What can hang from each mark:
k988: k590
k939: k35
k813: k35
k188: k72 k765
k72: k680
k590: k35 k765 k988
k856: k765
k765: k36 k590 k856 k989
k36: k35 k765 k988
k35: k36 k590 k939

Every row comes from one small tree of marks. The marks that hang from a mark follow it in brackets, in the order of their numbers. Every link used is in the known rows. Which tree was each row made from?
(in the rows, 128 means zero)
Known rows:
k988{k590{k765{k36 k989}}}: [115 146 159 141 114 113 146 132 125 148 109 111  98 137 130 132 139 103
 115 149 156 150 146 160 155]
k188{k765}: [165 170 102 153 120  87  68 169 133  99  93 107 146 173 123 140 118 154
  69 121 164 166 210  79 151]
k590{k988}: [164 155 164 135  80  95 128 127 169 131 124  93 117 135 121 149 115 138
 144 107 133 148 165 105 165]
k35{k590{k765{k36} k988}}: [126 119 138 132 129 165 139 109 178 126 150 100  83 121 142 138 130 103
 130 157 129 135 120 156 136]
k36{k765{k590 k989} k988}: [128 159 157 121 128 112 169 127 130 168 108 131  98 105 132 163 133 113
  97 143 183 146 137 121 146]
k939{k35{k36 k590{k988}}}: [154  99 102 141 130 139 105 116 173 126 140 102 118 114 139 132 105 152
 130 132  88 125  99  83  80]
k856{k765{k36 k590{k988}}}: [136 145 141 106 126 153  77 151 150 143  95 141 188 137 137 158 111 132
  65 126 185 188 137 159 195]
k813{k35{k590{k988} k939}}: [116  94 115 142 101 147 137 118 134 130 158 109 121 147 145 140  96 146
 151 100  95  84  94 122 102]
k813{k35{k36{k988} k939}}: [117 101 107 152 128 136 149 122 130 143 156 111 132 139 134 140 100 143
 165 103  90  90  82 117 105]
k813{k35{k36{k765{k989}} k590{k988} k939}}: [ 97  81  88 155 130 175 160  98 124 139 165 125  90 129 145 135 116 104
 151 155  88  66  59 126  75]
k856{k765{k36 k590}}: [127 144 130 113 140 131  64 159 151 125  79 141 192 145 142 156 112 147
  64 118 197 198 153 158 186]
k765{k36 k590{k35{k939}} k856 k989}: [ 67 115 121  68 147 189  82 161  57 125  99 174 229  90  90 133 132 149
  91 130 181 160 112 175  81]
k35{k939}: [124 130 127 139 113  66 106 136 149  94 106 115 137 170 139 128 116 186
 155  86 144 125 158  91 114]
k36{k35{k590 k939} k765{k989} k988}: [109 129 111 121 137 117 211 112 105 177 169 161  93  84 138 124 135 105
 133 119 104  70  76 120 102]
k72{k680}: [160 129 162 160  91  25  65 107 175  69  99 102 132 160 106 117 137 142
 144  97 116 149 218 112 175]
k939{k35{k36{k988}}}: [161 122 117 142 137  98 108 131 168 135 118 104 135 119 138 134 106 175
 132 109 113 139 117  75 100]
k36{k988{k590{k35}}}: [161 156 162 116  75 105 181 135 127 182 161  90 126 119 123 135 108 116
 148  88  82 123 128 118 160]
k590{k35 k765 k988}: [150 148 164 116 111 147 179 105 152 134 157  92  89 117 178  93 142 118
 173 135 145 114 115 169 179]
k939{k35{k36{k988{k590{k765}}}}}: [157 119 125 139 143 115 130 120 160 145 125 101 111 123 147 126 112 158
 136 125 107 133 102  88 106]
k590{k35{k939} k765{k856} k988}: [126 123 144  91 131 171 174  90 112 107 152 119  92 139 172  73 154 139
 202 135 120  92  91 140 123]
k188{k72 k765{k36{k988} k856 k989}}: [171 154 123 164 143 123  45 170  83 105  91 219 171 129  51 128 158  81
  41 176 135 136 207  99 147]
k36{k765}: [132 152 136 142 141  52 133 126 179  83  84  98  63 150 162 134 145 157
 146 129 188 158 186  94 136]
k590{k35{k36 k939} k765{k989} k988}: [115 122 128 135 122 184 189  88 108 157 169 139 105 107 161  84 153  81
 167 177 123  68  57 175 129]
k856{k765{k36{k988}}}: [139 156 131 136 125 109  93 148 155 141  88 145 172 145 145 145 121 127
  80 114 170 171 151 136 185]
k856{k765{k36{k35} k590{k988} k989}}: [120 151 133 116 122 153  89 156 110 169  95 176 212 107 122 156 116 110
  41 129 191 172 126 180 191]

Write each row's tree:
[108 138 148 123 132 123 150 128 101 134 109 122 100 131 119 123 146 110
 132 139 138 151 140 151 134]
k988{k590{k765{k36{k35} k856 k989}}}
[108 125 140  75 132 156 133 142 103 139 136 128 159 115  98 126 129 141
 149 107  99 144 109 125  97]
k765{k36{k988{k590{k35{k939}}}} k856}
[105 142 129 117 157 101 118 124 116  83  56 136  92 136 133 145 153 147
 117 151 205 175 178 100 100]
k36{k765{k590 k856 k989}}
[108 131 129 108 142 100 106 168 152 128 138 126 180 100 113 134 114 172
 128  82 151 147 126 159 141]
k765{k36{k35{k939}}}
[136 127 127  99 127 141 112 147 143 121 140  88 169 110 127 142 100 157
 137 105 139 167 132 154 141]
k765{k590{k35{k36}}}
[ 96 125 139 105 122 147 159 123  81 138 130 129 118 134 142  94 146 113
 148 140 125 113 105 162 115]
k988{k590{k35{k939} k765{k36 k856 k989}}}
[182 136 112 135 161 140  61 168 104  97 138 193 160 120  58 120 144 101
  74 148  88 130 181 103 149]
k188{k72 k765{k36{k35{k590} k988} k856}}
[204 137 155 152 113 106  46 153 122 116 155 181 167 130  59 102 147  66
  62 158  75 109 191 136 212]
k188{k72{k680} k765{k36{k988{k590{k35}}}}}
[213 134 149 160 125  84   9 150 134  66 115 169 161 161  64 122 138 106
  57 149 113 144 238 109 209]
k188{k72{k680} k765{k590}}
[130 147 163 111 110 122 133 157 153 174 142 106 153 103 103 156 112 125
 112 108 129 157 126 151 159]
k765{k36{k988{k590}}}
[140 150 161 124  91 123 195 120 109 188 156 113 111 124 137 121 123 103
 145 114 101 102 107 136 152]
k36{k988{k590{k35{k939} k765{k989}}}}
[120 117 115 125 156 154 185 100 136 129 171 110 101 124 178  81 143 123
 191 140 111  86  72 160 124]
k590{k35{k36{k988} k939} k765}
[105 100 107 142 143 129 132 103 156  90 136 116  84 167 166 115 129 147
 156 132 122 101 119 120  89]
k35{k590{k765} k939}
[125  96  97 161 124 159 151 115 146 143 166  93 112 120 129 153  98 112
 149 122  72 106  91 127 102]
k813{k35{k36{k988} k590}}
[120 141 144 125 109 121 164 117  89 127 116 111  95 141 145  99 148 110
 154 136 125 130 142 143 129]
k988{k590{k35 k765{k856 k989}}}
[104 133 132  93 139 139 143 115  96 109  96 144 104 122 140 124 152 136
 133 152 178 136 131 115  97]
k36{k765{k590{k35{k939} k988} k856 k989}}
[122 122 126 147 122 155 141  92 137 107 118 121  73 136 135 132 145  96
 136 164 125 130 142 122 104]
k35{k590{k765{k856 k989} k988}}
[110  98  99 157 133 123 127 126 136 116 139 108 130 150 139 135 104 156
 166 106 107  99  99 119  98]
k813{k35{k36 k939}}
[102  77  80 157 133 156 132 114 135 117 161 107 120 144 140 137 101 136
 160 120  78  85  80 122  73]
k813{k35{k36 k590 k939}}
[ 84 131 128  96 131 149 141 147  50 171 124 183 185  83  70 131 139 114
 111 115 113 125  98 140  89]
k765{k36{k35{k939} k988{k590}} k856 k989}
[ 89 123 109  90 174 111 145 128  81 102 104 163 120 111 129 120 146 167
 140 115 168 129 121 115  87]
k36{k35{k939} k765{k590 k856 k989}}
[ 80  75  55 147 166 162 141  85 120  89 136 147  74 143 133 117 147 103
 162 186  83  86  81  85  14]
k35{k36{k765{k856 k989}} k590 k939}
[120 120 115 116 138 138 189 112 104 159 175 144 120 101 125 120 123 125
 158  93  75  86  83 126 107]
k36{k35{k590{k765{k856 k989}} k939} k988}
